Each row was made from one small tree. The marks that hang from a mark follow it in brackets, in alphabetical order. Every link used is in the known rows. Write each row's tree.
Known rows:
pige[nuka pubo]: [ 0.62 -0.63 -0.17  0.50 -0.61  2.08 -0.68  0.62 -0.01 -0.46 -0.24  0.14
 -1.29  0.72  1.76  2.23  0.64 -0.23]
pige[mudim]: [-0.93  0.39  0.65  1.88 -0.96  1.29 -0.88  0.56  0.38 -0.11 -1.27 -2.61
 -1.37  0.52  2.37  0.14  0.05  0.97]
pige[mudim nuka[bunu] pubo]: [-0.45 -0.71 -1.10  1.90 -0.98  3.37 -0.92 -0.05  1.11 -1.36 -2.56 -3.36
 -2.19  3.30  3.12 -0.76  3.20  0.55]
nuka[bunu]: [-1.54  0.10  1.45  0.50 -0.32  0.75 -0.63 -0.06  0.36 -0.30 -2.92 -2.87
 -0.37  0.05  1.61 -1.28  2.28  1.02]
pubo[pige[mudim nuka[bunu]]]: [-0.77  0.64  0.05 -0.12  0.05 -0.04 -0.57  0.11  0.63 -2.12 -3.03 -2.42
 -3.47  1.94  1.40 -0.15  0.22 -1.28]
kemu[gapiv[pige[mudim nuka[bunu] pubo]]]: [-0.49  0.11 -2.33 -1.00 -0.21  4.56 -1.47 -1.64  0.67 -0.55 -3.15  0.39
 -2.79  3.86  4.96  1.14  3.77  1.48]
kemu[gapiv[pige[pubo]]]: [-0.07  0.99 -0.57 -1.65 -0.09  2.02 -0.81  0.46 -1.07  1.07 -1.20  2.20
 -1.03  1.00  4.50  1.96  1.18  1.56]
mudim[kemu[gapiv[pige[nuka[bunu] pubo]]]]: [-0.13  1.04 -1.16 -2.30  0.36  2.79 -0.80  0.22 -0.17 -1.69 -2.79  1.52
 -3.68  1.51  3.39  1.61  0.24 -1.05]
gapiv[kemu pige]: [-0.89  0.23  2.24  1.05  0.61  2.35 -1.97 -0.23  0.60  1.97 -0.76  0.23
 -0.88 -1.99  3.61  2.20 -0.16  3.24]
pubo[pige[gapiv mudim]]: [-0.96  1.33  0.14  1.97 -0.79 -0.53 -0.43  1.29  0.78 -0.99 -2.65 -3.50
 -2.57  1.89  1.41  0.54 -2.70 -0.74]
mudim[kemu[gapiv]]: [-0.64  2.18  0.45 -1.83  0.43 -0.41 -0.16  1.38 -1.55 -1.47 -1.69  1.44
 -2.61 -0.99  1.19  1.70 -2.74 -2.26]
mudim[kemu[gapiv[pige[nuka[bunu]]]]]: [-0.81  1.33 -0.27 -3.13  0.77  2.47 -1.09 -1.04  0.11 -1.68 -3.01  2.11
 -3.62  0.09  2.11  2.53 -0.61 -1.12]
pige[gapiv mudim[kemu] nuka pubo]: [ 0.02  0.26 -1.50  3.35 -1.41  3.27 -0.88  1.51  1.52 -2.39 -1.76 -2.98
 -3.95  2.81  1.78  1.83 -3.18 -1.93]
pige[gapiv mudim nuka[bunu] pubo]: [-0.83 -0.93 -1.87  3.36 -1.35  4.52 -1.18 -0.95  2.37 -1.51 -3.54 -4.45
 -2.07  4.66  2.60 -0.10  2.70  0.66]
bunu[nuka[pige[pubo]]]: [ 1.21 -1.26  0.51  2.28 -0.67  1.76  0.23  2.50 -0.36 -1.07  0.21 -3.36
  2.04  0.90  3.07 -0.55  2.37  1.93]
nuka[bunu pige[pubo]]: [-0.26 -0.93  1.05  2.24  0.00  3.07  0.07  1.29  0.50 -0.68 -1.42 -4.19
  0.18  1.33  2.52 -0.54  4.20  1.92]
pige[mudim[kemu] nuka[bunu] pubo]: [-0.38  0.20 -0.73  1.92 -0.83  2.44 -0.57  1.63  0.87 -2.80 -2.65 -3.68
 -4.01  2.49  2.53 -1.03 -0.28 -1.56]
nuka[bunu pige[gapiv mudim]]: [-1.45 -0.61  0.31  4.17 -0.45  4.73 -0.76 -0.89  2.63 -1.13 -2.99 -6.44
 -0.47  2.82  1.82  0.23  2.90  2.32]

Write each row's tree:
[ 0.64  0.30 -1.40 -2.34  0.04  3.30 -1.18 -0.78 -0.50  0.33 -0.84  3.85
 -1.86  1.30  3.59  4.14  1.13  0.67] -> kemu[gapiv[pige[nuka pubo]]]
[-1.33 -0.61  0.49  1.67  0.51  4.92 -2.63 -2.21  2.26  0.36 -2.55 -1.57
 -2.63  0.92  4.06  1.33  2.39  3.13] -> gapiv[kemu pige[mudim nuka[bunu]]]
[-0.57  0.90 -0.53  4.04 -1.60  1.99 -0.49  2.65  0.94 -1.70 -2.25 -4.79
 -3.02  2.52  2.58 -0.31 -3.12 -1.02] -> pige[gapiv mudim[kemu] pubo]
[-1.50 -0.10  0.35  4.31 -0.31  3.16 -2.03 -0.74  1.75  0.49 -2.37 -3.35
 -1.54  1.27  2.63  1.15 -0.19  2.13] -> pige[gapiv[kemu] mudim]
[-0.95  2.20 -0.40 -0.49 -0.10  0.45 -0.51  1.20 -1.13 -1.84 -2.09 -0.06
 -3.54  0.69  2.27  0.96 -2.64 -1.89] -> pige[mudim[kemu[gapiv]]]
[-0.24  0.86  0.50  0.62 -0.61  3.12 -1.38  0.87  1.30 -1.40 -0.60 -0.57
 -4.20 -0.34  2.50  2.91 -3.64 -0.42] -> gapiv[pige[mudim[kemu] nuka]]
[ 1.08 -1.20 -0.23  3.68 -1.16  2.75 -0.02  2.31  0.16 -1.45 -0.10 -5.01
  1.15  2.43  4.18 -1.36  2.54  2.43] -> bunu[nuka[pige[mudim pubo]]]
[-0.42 -0.71 -0.89  1.34 -0.97  4.62 -1.47 -0.51  1.74 -0.33 -2.33 -2.48
 -2.42  3.03  4.65  0.15  3.01  2.26] -> gapiv[pige[mudim nuka[bunu] pubo]]
[ 0.71 -1.37 -1.13  5.06 -1.59  3.78 -0.34  1.45  1.40 -1.49 -1.24 -6.22
  1.22  3.75  3.65 -0.71  1.85  2.51] -> bunu[nuka[pige[gapiv mudim pubo]]]
[-0.47 -0.85  0.30  3.58 -0.49  3.96 -0.25  1.17  0.97 -1.00 -1.75 -5.84
 -0.74  2.94  3.66 -1.35  4.34  2.34] -> nuka[bunu pige[mudim pubo]]
[-1.12  0.46 -0.76  1.31 -0.35  1.10 -0.79 -0.71  1.86 -2.25 -4.08 -3.52
 -3.35  3.33  0.84  0.48 -0.29 -1.14] -> pubo[pige[gapiv mudim nuka[bunu]]]
[-0.38  0.29 -0.46  1.46 -0.82  3.73 -1.10  1.19  1.49 -1.86 -2.46 -2.88
 -4.20  2.19  4.02 -0.16 -0.42  0.07] -> gapiv[pige[mudim[kemu] nuka[bunu] pubo]]
[ 0.38 -0.87  0.54  2.84 -0.73  2.28 -0.33  1.21  0.62 -1.45 -0.22 -4.53
  1.13  0.91  2.89 -0.48  1.64  2.30] -> bunu[nuka[pige[mudim]]]
[-1.33  0.13 -0.32  2.38  0.68  1.85 -1.77 -1.24  2.03 -1.52 -4.11 -3.12
 -3.68  2.69  1.52  0.90 -0.08 -0.13] -> pubo[pige[gapiv[kemu] mudim nuka[bunu]]]
[-0.22  1.48  0.09  0.49  0.66  2.36 -0.08  1.30 -0.46 -2.14 -0.77 -0.91
 -2.84  0.38  1.95  2.56 -1.59 -0.96] -> nuka[pige[mudim[kemu[gapiv]]]]
[-0.72  0.02 -1.53  3.41 -1.23  3.62 -0.88  0.82  2.04 -2.92 -3.78 -4.93
 -3.83  3.90  2.07 -0.29 -0.80 -1.47] -> pige[gapiv mudim[kemu] nuka[bunu] pubo]
[-1.41 -0.95  0.25  2.30  0.62  3.96 -2.15 -2.62  2.34 -0.43 -3.46 -1.88
 -1.31  1.16  1.03  1.92  1.98  1.30] -> pige[gapiv[kemu] nuka[bunu]]
[ 0.74 -0.43 -0.75  5.04 -1.40  2.93  0.09  3.20  1.11 -3.10 -1.39 -6.58
 -0.56  2.94  3.08 -0.93 -1.51  0.31] -> bunu[nuka[pige[gapiv mudim[kemu] pubo]]]
